Each row comes from the steps of one path. Every step used is in the known rows, and no mark comes twice. Write the path behind each row, first mark first.
Known rows
koma/geboki/pasok/mafidig/dofovin/galup: 52 29 49 24 1 30 3 43 -8 42 80 -36 -8 -51 -8 45 43 3 74 -68 5 -68 -24 37 -5 15 -1 41
dofovin/mafidig/koma/geboki/reke: 52 39 -9 26 41 62 56 24 11 53 27 -38 -56 -49 -41 24 -6 2 48 -16 17 -19 -20 36 7 29 27 -18
dofovin/mafidig: 17 26 39 16 0 25 18 14 49 -2 -25 -25 -19 -6 4 1 1 -14 50 -47 6 -19 -28 -11 -6 20 21 22
pasok/geboki/mupo/mafidig/dofovin: 10 19 -10 55 -35 12 17 21 26 84 -17 -50 -15 -55 -9 4 46 -11 55 -28 21 -46 32 11 14 -2 -2 21
geboki/reke: 36 10 -15 10 15 19 52 8 -17 55 5 -31 -24 -10 0 20 7 12 22 -53 4 -28 -9 20 -47 11 24 34
mupo/geboki/pasok/mafidig: 42 37 -7 15 9 42 18 47 -15 36 29 -20 5 -60 16 68 45 3 32 -26 -6 -42 5 2 -56 15 -8 69
geboki/mupo/mafidig: 22 17 -9 34 -5 31 34 8 16 53 -22 -40 -5 -52 -5 12 20 -8 12 -36 15 -29 24 -6 -17 15 -6 30
dofovin/galup/reke/geboki/mupo: 29 23 7 -21 -10 38 40 -10 48 16 4 2 -9 -4 -18 -20 -46 24 6 -101 24 -49 -31 -48 10 22 16 -1
mafidig/pasok/geboki/reke/galup: 14 5 -9 1 21 22 37 11 -18 64 66 -36 -12 -6 -6 47 28 9 25 -60 1 -10 -8 25 -32 -9 -1 76
pasok/mafidig/dofovin/galup/reke: 42 27 70 18 -47 -5 7 20 14 15 32 -25 -8 -3 6 -2 34 10 81 -96 12 -61 -92 -37 2 8 27 35
dofovin/mafidig/koma/geboki/mupo: 49 39 4 31 21 80 27 21 59 46 23 -40 -39 -66 -54 -3 -28 -5 38 -22 21 -10 8 26 49 26 10 -42
pasok/mafidig/dofovin: 36 20 28 42 -37 -1 -2 17 3 44 20 -54 -6 -19 -4 36 51 0 63 -49 12 -51 -40 8 -3 2 13 25
mafidig/pasok/geboki/koma: -6 18 -12 13 -31 21 28 19 9 52 43 -28 -11 -27 -25 -6 8 -1 28 -8 16 -17 46 1 1 22 1 17
mupo/geboki/pasok/mafidig/koma: 45 53 -24 28 -3 52 18 45 -17 49 37 -21 -11 -83 -18 58 27 10 32 -9 4 -33 1 5 -45 15 -4 38
mupo/mafidig: 7 15 7 29 -14 -3 37 9 2 39 -21 -35 -12 -30 19 6 42 -13 29 -25 12 -44 -10 -9 -48 13 4 46
galup/reke/geboki/mupo: 36 10 -28 -14 -9 52 46 -13 41 42 -5 -16 -8 -7 -20 3 -36 20 -2 -69 27 -35 -10 -32 1 18 9 -5
galup/reke/geboki/mupo/mafidig: 25 17 -33 6 -10 42 57 -11 28 49 -25 -24 -6 -32 -15 20 -3 7 -1 -44 30 -43 -2 -50 -13 23 -3 15
galup/reke: 28 1 24 -12 -20 8 39 5 15 31 -1 -18 -17 7 17 -26 7 4 35 -63 12 -31 -42 -24 -36 9 22 32
reke/galup: 27 6 23 -1 2 8 20 -7 16 33 -4 -40 -2 6 13 4 8 2 16 -61 4 -25 -44 2 -52 -9 -4 57
galup/reke/geboki/pasok/mafidig: 40 28 -16 -17 -1 51 46 15 11 39 25 -22 6 -20 -11 85 4 15 33 -65 5 -47 -21 -38 -36 18 -3 53
geboki/pasok/mafidig: 35 26 10 12 5 38 25 35 -1 43 30 -37 8 -41 -3 79 29 1 47 -56 -13 -30 6 4 -39 11 -5 67
mupo/geboki/pasok/mafidig/dofovin: 53 29 5 36 -17 32 -9 43 -24 45 30 -27 0 -61 9 63 62 5 50 -19 9 -50 -11 20 -40 10 -6 53
galup/reke/geboki/mupo/mafidig/pasok: 16 7 -30 3 -16 58 40 -13 10 31 30 -18 -2 -35 -27 32 9 6 -13 -40 41 -23 3 -36 11 27 -10 22
geboki/reke/galup: 47 5 -4 2 30 23 49 -6 -14 55 0 -40 -12 2 1 40 5 16 12 -63 -1 -18 -36 14 -62 -4 6 64
galup/reke/geboki: 23 8 -12 -21 -17 12 46 -10 24 28 -4 -15 -14 14 2 -4 -13 14 12 -60 23 -49 -41 -36 -32 14 17 13
koma/geboki/mupo/mafidig/dofovin/mura: 46 26 20 46 -11 63 11 17 31 81 29 -66 -12 -49 -13 9 57 -15 28 1 26 -62 35 16 -14 5 -1 10
mafidig/dofovin/galup/reke: 31 8 68 4 -46 -7 5 4 17 7 7 -7 -22 9 10 -56 10 11 59 -87 26 -52 -83 -24 -10 6 35 18
galup/reke/geboki/pasok: 31 6 -22 -31 1 47 47 0 12 35 6 -6 -6 -7 -7 25 -21 17 14 -58 18 -37 -16 -27 -47 16 3 40
reke/geboki/mupo/mafidig: 13 24 -44 24 -3 40 43 -9 26 53 -28 -36 -4 -42 -20 41 3 3 -9 -30 28 -47 25 -17 -9 21 -10 12
pasok/geboki: -4 16 5 10 -16 -10 32 28 28 56 5 -31 -17 -10 18 -11 21 -7 49 -50 -2 -46 9 7 -22 -3 15 33

Write each row's path
4 27 5 15 20 45 34 31 13 29 46 -22 -29 -19 -13 45 20 -8 58 -45 3 -3 0 11 18 18 23 43 | dofovin/mafidig/pasok/geboki/reke
28 33 -50 17 -23 55 57 -13 28 57 -19 -27 -22 -53 -49 8 -22 15 3 -24 40 -36 -8 -46 1 21 1 -14 | galup/reke/geboki/mupo/mafidig/koma
-1 8 -10 14 -12 37 12 24 24 54 61 -26 -8 -37 -20 2 9 -2 21 -52 9 -11 42 21 33 5 1 23 | mafidig/pasok/geboki/mupo
37 42 -8 24 -9 47 27 31 -4 53 37 -39 -9 -62 -36 67 11 9 51 -34 -2 -22 0 3 -23 10 -1 39 | geboki/pasok/mafidig/koma
-1 26 15 20 0 59 4 30 60 21 40 -23 -14 -37 -27 21 1 -16 46 -49 7 7 31 4 64 17 8 19 | dofovin/mafidig/pasok/geboki/mupo
-26 14 -1 27 -24 0 26 27 -4 47 40 -34 -12 -37 12 15 66 -21 40 -20 12 -35 16 -1 -16 8 -3 61 | mupo/mafidig/pasok/geboki
24 14 32 -6 -44 -1 15 -12 27 7 6 -5 -19 20 -3 -37 -3 21 35 -84 39 -72 -80 -36 -9 11 30 -2 | mafidig/dofovin/galup/reke/geboki
-16 5 5 7 -22 1 14 26 9 38 62 -24 -14 -14 5 -2 33 -7 37 -41 8 -28 12 18 -5 1 10 38 | mafidig/pasok/geboki
46 6 -2 51 -8 35 18 14 4 80 16 -59 -22 -66 -15 5 49 -11 33 -16 33 -51 13 44 11 14 -9 -2 | koma/geboki/mupo/mafidig/dofovin
58 2 -8 0 52 29 58 4 -21 80 42 -50 -22 -13 0 36 17 9 14 -52 2 -36 -28 50 -58 2 0 49 | koma/geboki/reke/galup
8 30 -9 40 -27 8 38 6 -2 46 -17 -38 -28 -51 -16 -4 24 -4 30 -6 22 -33 -12 -11 -33 11 9 17 | mupo/mafidig/koma
41 41 -31 -4 -13 59 47 14 7 47 35 -24 -9 -42 -45 71 -16 24 35 -45 16 -39 -23 -40 -19 16 1 23 | galup/reke/geboki/pasok/mafidig/koma
32 19 -30 -13 -25 31 58 -19 25 38 -24 -18 -13 1 -27 -3 -37 21 0 -22 32 -41 -8 -53 -32 35 10 -11 | galup/reke/geboki/koma
47 21 -23 23 8 56 35 16 23 81 45 -43 -34 -65 -44 -15 -18 6 15 -26 22 -26 22 47 20 15 6 -35 | mafidig/koma/geboki/mupo
21 25 -12 37 -3 15 49 19 -7 72 23 -49 -38 -66 -17 -9 37 -10 31 6 25 -50 -5 24 -31 17 1 0 | mupo/mafidig/koma/geboki
-17 24 -16 35 -32 17 39 19 -3 58 21 -38 -9 -51 -18 13 41 -14 32 15 19 -24 50 -15 -10 27 -11 37 | mupo/mafidig/pasok/geboki/koma
27 34 -26 3 8 44 34 18 9 41 27 -32 10 -31 -16 101 7 12 23 -52 0 -49 5 -9 -32 15 -9 51 | reke/geboki/pasok/mafidig
0 25 -17 37 -10 18 42 28 32 77 -15 -43 -11 -54 0 13 30 -13 38 -34 6 -39 48 -7 -7 7 -6 36 | pasok/geboki/mupo/mafidig
43 36 8 14 28 78 29 32 29 34 31 -28 -37 -64 -38 18 -14 -8 53 -14 13 -13 7 32 -1 26 3 3 | dofovin/mafidig/koma/geboki/pasok
42 27 -38 39 27 34 77 19 -39 93 28 -52 -48 -68 -26 23 31 2 29 3 21 -42 -1 36 -38 22 10 6 | mupo/mafidig/koma/geboki/reke
3 26 -14 17 -24 5 46 18 30 72 -13 -36 -16 -24 -10 -15 -5 1 39 -12 6 -34 42 -9 -24 18 8 11 | pasok/geboki/koma
55 41 -19 37 8 57 35 31 18 86 70 -59 -20 -78 -51 39 5 5 33 -35 10 -34 15 33 34 17 0 -23 | pasok/mafidig/koma/geboki/mupo
12 21 25 12 -46 -8 28 -11 13 13 -14 -14 -17 -3 0 -18 24 10 41 -60 44 -80 -75 -52 -21 15 17 23 | mupo/mafidig/dofovin/galup/reke/geboki
44 19 -31 15 20 21 46 21 -30 51 4 -12 -26 -30 19 15 26 14 7 -25 11 -39 -9 18 -64 18 22 32 | mupo/geboki/reke
41 38 -2 30 -2 25 35 33 2 70 68 -57 -26 -56 -27 30 26 1 49 -24 8 -51 -17 28 -1 14 8 -6 | pasok/mafidig/koma/geboki
19 27 39 44 -43 20 0 7 23 43 -11 -51 -8 -13 10 7 71 -15 43 -2 23 -63 -7 -23 -58 -3 13 43 | mupo/mafidig/dofovin/mura
28 34 62 37 -40 -10 -6 20 11 16 28 -36 -4 -16 0 17 42 4 71 -81 10 -63 -65 -6 8 7 21 29 | pasok/mafidig/dofovin/galup
31 17 -8 17 1 21 36 17 6 64 46 -40 -39 -42 -20 -27 5 2 28 -18 20 -41 -8 43 -15 11 16 -20 | mafidig/koma/geboki
